Each row comes from the steps of one walk. Every step used is in the known rows, and no mark comes twice. Write the walk behind each row, first mark first.
(in the rows, 128 means zero)
Known rows
D -> Y -> E -> Q: [ 94  99 138 127 117 144 150 100 110 145 134 173 156 157 135 118  97 183
 127 199 126 109 149 111 137 174  90 172  83 128 121  83 119 140]
F -> X -> A -> P -> N: [105 115 120 124 204  88 113 140 216 109 127 160 183 118 119 165 181 159
 196  99 146 112 126 124  77 113 110 127 183 146 101 139 151 138]
N -> B -> F: [108 134 113 130 120 140  78 107 124 147  96 119 164 123 122 117 105  91
 113  99 149 144 124 115 166 127 144 134 123 131 123 154 116 145]
A -> X: [128 115 115 136 153 113 156 121 113 128 133 144 125 129 120 109 105 184
 100  80 149 117 130 135 123  97 124 129 138 127 125 131 124 129]
Y -> E -> R -> F -> B -> N: [100 102  92 146 135 172 124 141 118 167 148  33 121 122 145 131 138  26
  93 119 134 116 143 146 153 116 147 144 103 124 112 196 143 111]
X -> A: [140 171 142 119 125 129 137 134 138 121 134 147 139 129 135 121 124 182
 222 105 148 148 125 138 124 109 119 140 132 153 117 120 126 125]
P -> N -> B -> F -> X -> Q: [103  76 112 121 202 113  50 125  95 134  91 148 129  98 131 163 170  72
 103 125 151 130 118 106  97 140 148 136 162 137 145 171 150 148]
Y -> E -> R: [ 91 128 128 129 114 144 148 133 128 137 141  64 111 154 137 117 124 146
 124 118 130 112 144 126 148 113 124 150  98 131 125 102 128 116]
A -> P: [108 117 118 137 133 110 150 124 230 128 130 142 183 134 117 118 116 177
 113 100 141 121 135 139 137 116 121 128 134 120 119 126 128 137]
Y -> E -> R -> F -> B: [109 119 110 135 125 140 113 154 117 128 146  77 103 136 125 129 127  28
 109 127 115 107 142 138 152 102 133 147  91 124 127 191 145 114]
P -> A -> D: [120 123 135 134  93 106 141 127 159  91 132 134 128 165  92 134 110 204
  67 105 142 138 109 118 112 138 146 149 135 106 100 117 112 128]
Q -> X -> A: [143 195 143 112  98 105 158 151 100 126 124 159 135 130 150 112 137 182
 247 115 164 153 122 140 122 132 132 117 137 151 124 137 132 116]
X -> Q -> E -> Y -> D: [184 148 165  90 111 185 112 121 113 136 125 191 115 143 146 118 133 160
 104 124 115 121 122 124 144  99 116  73  97  80 135 115 100 119]
Y -> E -> Q -> X -> A -> P: [ 83 164 141 127  88 152 166 143 173 118 139 209 209 151 137 115 136 149
 252 178 144 122 137 127 109 159  90 124 129 134 112 122 129 125]
F -> R -> E -> Y -> D: [111 157 110 106 139 154 152 116 111 113 144 121  72 138 137 157 129 145
  78 104 141 124 142 113 177  64 113  82 112  66 154  78 127 138]
A -> D -> Y -> E -> R: [ 94  82 140 141  88 149 143 101 136 129 158  56 109 154 108 129  85 195
 114 136 113  92 145 114 145 174 103 174  95 104 116 114 114 113]
Q -> X -> A -> P -> N -> B: [ 89 140 111 119 155  81  78 147 171 133 102 153 184 134 136 143 147 176
 246 101 171 143 127 117 124 142 127 130 157 135 114 184 117 132]
Q -> X -> A -> P -> N: [104 137 135 127 149  78 150 144 194 117 113 162 182 129 134 156 176 168
 239 100 171 142 138 135 114 144 115 115 169 139 116 149 134 117]
N -> B -> F -> R: [125 133  97 127 130 133  67 114 118 132 101  47 109 120 122 137 117  71
  96 106 140 150 129 111 161 134 148 146 128 124 121 153 135 147]
D -> Y -> E: [ 98 105 153 119 123 132 160 115 127 138 133 131 145 151 131 125  97 194
 126 121 157 110 136 128 143 150 115 175  84 120 134 104 132 131]
E -> R -> F: [134 124 118 150 120 109 147 138 123 140 131  59  86 125 132 123 121  57
 105 129  98 129 129 139 154  97 136 123 125 139 131  92 120 109]
D -> Y: [132 110 137 127 132 106 146 104 129 146 121 128 125 143 128 114  88 213
 115 128 140 126 130 130 142 151 118 157 109 133 131 110 123 134]
Q -> E -> Y: [178 168 146 100 101 149 102 100 133 139 121 135 134 146 142 108 122 164
  93 105 104 132 127 117 159  90 118 100 117 145 104 113  80 127]
N -> B -> F -> R -> E -> Y: [ 99 146  94 110 125 174  70  79 102 127 112  76  98 113 135 143  98  58
  65 105 134 150 140  92 194  86 127 117 130 124 159 122 104 155]
Y -> E -> R -> F -> X -> Q: [115 100 130 129 151 144 134 166  94 117 151 101  80 112 135 128 145  29
 104 153 106 100 117 140  95  99 140 138 117 131 163 102 166 107]
X -> Q: [137 120 136 122 133 125 140 140 122 125 132 159 108 121 141 122 128 185
 127 130 147 138 130 140 115 125 140 139 123 136 152 122 139 127]
N -> B -> F -> X: [116 133 100 120 156 131  60 116 116 140 100 127 163 117 119 120 121  74
  93 111 138 123 106 114 129 117 146 127 141 135 119 162 142 152]
P -> A -> X -> Q: [128  94 141 130 150 121 149 130  98 108 122 173  87 144 117 103  92 186
  62 106 154 141 111 127  75 114 146 142 139 125 156 123 126 121]
R -> F: [138 129 126 135 127  98 161 148 130 128 127 133 127 116 125 138 129  80
 112 110 130 133 120 150 150  97 140 132 123 129 130  98 128 118]
Q -> E -> Y -> D: [172 168 148  97 107 169 119 112 132 143 120 166 139 160 138 121 134 159
 102  97 115 116 120 115 169  89 113  71  97  81 101 111  91 121]
Q -> X -> A -> P: [121 172 137 127 105 111 159 148 190 120 125 165 185 130 130 110 126 177
 241 110 155 142 122 144 116 136 120 111 151 136 123 146 134 121]
A -> P -> N -> B: [ 77  82  92 132 183  82  65 125 207 142 110 130 180 133 118 154 137 177
 123  94 154 118 136 114 140 126 131 147 146 119 112 167 115 151]
X -> A -> P -> N -> B: [ 89 119 109 125 177 100  55 130 204 130 112 145 188 128 122 153 136 176
 223  90 160 132 130 112 126 121 116 153 151 137 105 169 111 143]
F -> R -> E -> Y: [116 153 105 109 134 142 140 102 115 108 144  86  68 129 147 144 118 155
  73 110 129 143 145 112 169  68 121 113 130 129 159  83 116 143]
Y -> E -> Q -> X: [ 89 149 131 123  92 127 174 145  87 136 129 183 159 158 146 119 151 154
 157 189 143 120 140 122 131 160 119 129 103 131 123 107 129 128]
D -> Y -> E -> R -> F: [103  91 144 139 113 135 160 118 111 147 135  62  94 138 130 124  85  66
 113 141 109 107 137 135 164 133 116 167  89 125 143  81 126 107]
Q -> X -> A -> D -> Y: [142 150 154 124  72 110 159 119 108 112 140 147 135 130 117 124  98 233
 234 133 148 133 120 129 121 197 112 145 131 124 118 141 118 112]
Q -> E -> R -> F -> X: [200 149 129 134 138 107 103 157 117 139 126  61  93 116 125 115 155  16
  82 133  50 117 103 145 110  97 155  87 133 145 114 106 137 112]
N -> B: [117 141 102 118 138 109  71 133 116 146 117 125 139 140 128 108  99 188
 126 110 146 134 118 121 151 111 146 145 109 129 119 155 119 145]

Write each row's walk
[136 190 133 125  90 116 151 135  87 127 126 195 144 139 153 107 139 167
 248 193 132 153 129 123 114 160 110 109 136 163 111 117 118 125] => E -> Q -> X -> A
[199 108 150 148 129 142 129 148  75 137 132  88  59  97 125 105 119  36
  91 126  71 125 122 150 107 103 144  97 134 128 154 120 112  96] => A -> X -> Q -> E -> R -> F
[ 98 172 119 136 104 106 187 137  79 132 127 193 133 130 147 120 144 153
 141 199 122 148 132 128 138 147 129  84 131 129 160  92 122 140] => R -> E -> Q -> X
[139 109  92 141 150 130 122 142 130 160 135  99 141 102 141 130 141  66
  89 105 151 138 130 156 144 117 164 130 128 127 108 208 141 127] => R -> F -> B -> N
[ 79  77  91 132 203 105  57 109 206 134  86 136 203 109 105 162 162  66
  89  94 144 108 122 106 118 130 130 125 174 120 112 171 139 159] => A -> P -> N -> B -> F -> X
[192 120 158 128 139 142 127 142  95 132 127 162 105 110 125  98 128 160
 103 108 119 127 118 147  91 116 140 107 131 124 146 147 119 119] => A -> X -> Q -> E
[ 86  78  89 141 173 107  58 106 206 127  88  56 151 116 110 183 157  58
  89  88 149 132 150 104 149 142 133 147 161 116 113 163 135 153] => A -> P -> N -> B -> F -> R
[100 150 114 141 127 127 163 119 113 129 134 184 135 127 139 129 133 149
 120 187 113 138 140 126 141 120 119 107 124 134 150  78 118 150] => R -> E -> Q
[142 128 113 130 163  86 142 160 125 119 131 146 123 111 119 138 149  67
  90 118 116 116 103 148 113  88 144 121 140 135 124 106 155 127] => R -> F -> X
[140 133 122 133 121 131 141 112 141 119 110  59 103 117 122 149 145  63
  89 105 139 146 143 127 151 134 137 134 139 129 120 116 148 136] => B -> F -> R
[127 117  86 129 151 139 111 127 141 165 131 101 148 122 148 117 140 173
  93 105 166 136 140 141 134 129 152 133 128 131  94 223 146 141] => F -> B -> N
[152 104 115 140 158 114 121 157  95 124 139  95  56  99 137 123 140  46
  92 157  90 115 114 145  93 101 145 112 142 143 158 102 159 113] => E -> R -> F -> X -> Q
[186 123 168 123 133 130 127 138  99 113 110 168  95 140 113  98 107 162
  62 108 121 147 101 134  68 124 160 113 130 126 145 132 113 124] => P -> A -> X -> Q -> E
[135 157 140 130  92 133 138 133 152  94 156 143 145 126 106 138 123 204
 215 104 139 131 126 129 118 134 112 144 141 127  96 137 116 116] => X -> A -> D
[137 107  77 155 143 143 108 131 125 169 137  30  99 110 150 120 132  39
  82 123 117 131 140 147 150 115 155 120 127 137 105 198 140 119] => E -> R -> F -> B -> N
[121  99 147 136  98 100 140  97 149 106 129 130 123 167  89 131  71 232
  66 128 130 129 109 115 120 180 129 171 121 106 111 109 109 129] => P -> A -> D -> Y
[194 146 164 113 113 133 117 148 123 134 122 153 113 118 138 114 149 159
 126 133 113 142 123 143 108 136 151 111 117 134 140 133 123 123] => X -> Q -> E
[215 131 132 132 123 139  70 160 102 137 131  91  65 105 132 113 139  21
 103 157  64 133 126 148 116 124 159 101 109 134 142 210 130 111] => X -> Q -> E -> R -> F -> B
[202 142 137 119 144 132  82 148 107 135 132  87  73 117 139 101 152 122
  95 160  67 125 113 136  76 125 150  93 133 148 137 132 146 123] => F -> X -> Q -> E -> R
[104 144 171 121  65 139 172 136 105 105 153 151 156 141 115 130 103 218
 245 125 164 116 126 127 124 192 104 165 108 111 122 136 125 107] => Q -> X -> A -> D -> Y -> E
[116  91 121 134 132 138 115 126 107 140 137  71 101 138 123 120  86  57
 104 143 105 100 142 134 154 138 121 164  76 121 137 181 140 118] => D -> Y -> E -> R -> F -> B
[122 149 132 131 128 133 138 130 223 118 137 155 188 127 120 118 113 175
 215  97 143 134 130 141 118 110 106 131 146 141 112 132 130 128] => X -> A -> P
[ 84  84 149 137  82 142 151  92 128 103 142 170 150 186  97 135  77 207
  77 200 113 112 123  97 109 202 105 183  98  99 107  90 106 134] => P -> A -> D -> Y -> E -> Q
[130 131 118 128 147 127 137 118 138 129 107 138 160 115 118 130 148  72
  88 107 137 123 117 131 119 119 136 113 155 135 120 125 153 141] => B -> F -> X
[213 186 145 127 129 127  94 160 115 129 131  78  93 108 130 116 154  17
 183 135  53 134  98 144  97  92 138  92 144 162 111 112 132 104] => Q -> E -> R -> F -> X -> A
[ 92  88 150 134  96 140 156 109 145 117 156 127 153 150 101 141  95 219
 118 117 149  94 138 123 142 170 107 181  93  92 119 119 122 124] => A -> D -> Y -> E
[ 69  78 104 139 164 115  75 102 214 141  85 125 208 120 111 161 145  79
 111  82 157 125 142 111 157 138 128 138 160 120 115 166 112 149] => A -> P -> N -> B -> F
[118 171 106 135 114  98 169 142  74 117 132 126  77 125 149 142 161 133
 121 203 118 154 143 124 131 146 137  94 136 125 157  94 145 147] => F -> R -> E -> Q -> X
[146 118 124 113 166 112 122 149 116 119 138 167 106 114 135 121 146 174
 106 142 139 120 112 136  79 114 142 123 140 138 150 129 165 136] => F -> X -> Q
[110 204 135 128  99 124 175 139  76 123 131 206 138 123 150 118 144 150
 241 195 132 160 130 130 123 140 115  87 139 151 156  99 122 135] => R -> E -> Q -> X -> A
[100  72 143 151  82 142 157 115 124 120 162  53 102 135 101 143  84  93
 106 137  99  93 138 128 155 155 106 171  94 100 127  96 116 101] => A -> D -> Y -> E -> R -> F
[111 143 113 150 119 151 161 104 111 117 122 109 102 108 133 159 155  34
  85 183 106 149 151 114 149 142 120 105 144 128 150  79 135 152] => B -> F -> R -> E -> Q
[100 107 127 134 182 122 123 116 224 110 105 159 202 105 110 173 185  57
 184  87 148 123 127 121  93 130 107 117 198 146 105 140 149 137] => B -> F -> X -> A -> P -> N
[201 132 158 137 106 134 116 155 105 139 122  78  67 106 141 119 136  30
 111 149  66 139 120 148 123 120 151 103 118 138 152 108 116  97] => X -> Q -> E -> R -> F
[146 171 125 108 155 114 117 146 129 116 138 156 136 122 132 120 142 169
 201 115 136 132 108 135  87  98 124 128 149 156 112 125 153 133] => F -> X -> A
[189 141 160  95 108 169 102 112 111 135 125 161 111 129 150 106 118 167
 100 126 108 140 126 121 134 102 126 107 117 146 134 117  89 122] => X -> Q -> E -> Y
[ 94  98 139 129 118 140 145 106 117 151 136  58 104 158 136 110  85 173
 119 138 123 108 148 120 149 149 110 170  85 130 133  96 125 120] => D -> Y -> E -> R
[195 136 163 118 133 150 111 134 123 125 106 155 135  96 124 122 171  48
  92 129 105 131 107 135  87 140 153  90 147 135 142 140 152 131] => B -> F -> X -> Q -> E
[186 121 153 106 131 173 113 103  85 131 133 174 104 122 138  92 101 170
  80 100 113 126 130 123 117  90 114  97 134 134 139 132  84 117] => A -> X -> Q -> E -> Y
[137  93 131 133 158 128 150 131  94 121 142 171 100 115 128 104 105 186
 106 102 154 125 131 142 100 110 125 128 138 126 159 140 132 122] => A -> X -> Q
[112 148 123 139 123 136 165 121 130 111 119  71  98 102 124 162 150  44
  86 106 139 153 143 131 155 112 142 113 139 119 164 100 147 142] => B -> F -> R -> E
[ 89 105 141 137  64 129 174 113  92 120 148 175 157 156 118 128 111 208
 146 206 128 100 137 110 130 223  95 152  98 102 116 115 114 124] => A -> D -> Y -> E -> Q -> X
[156 160 131 123 155 106 131 163 119 110 140 157 131 101 126 136 149  63
 190 115 122 131  98 146  96  84 133 123 151 154 125 110 155 117] => R -> F -> X -> A
[111 164 116 143  97 128 177 119  78 120 109 119 100 113 140 147 165  34
 112 195 120 161 146 118 145 167 132  83 147 125 159  93 141 145] => B -> F -> R -> E -> Q -> X
[ 90  83 136 144  86 152 150  95 126 120 156 169 159 156 103 136  98 206
 120 194 114  94 146 109 133 200  85 175  91 105 106 102 109 130] => A -> D -> Y -> E -> Q
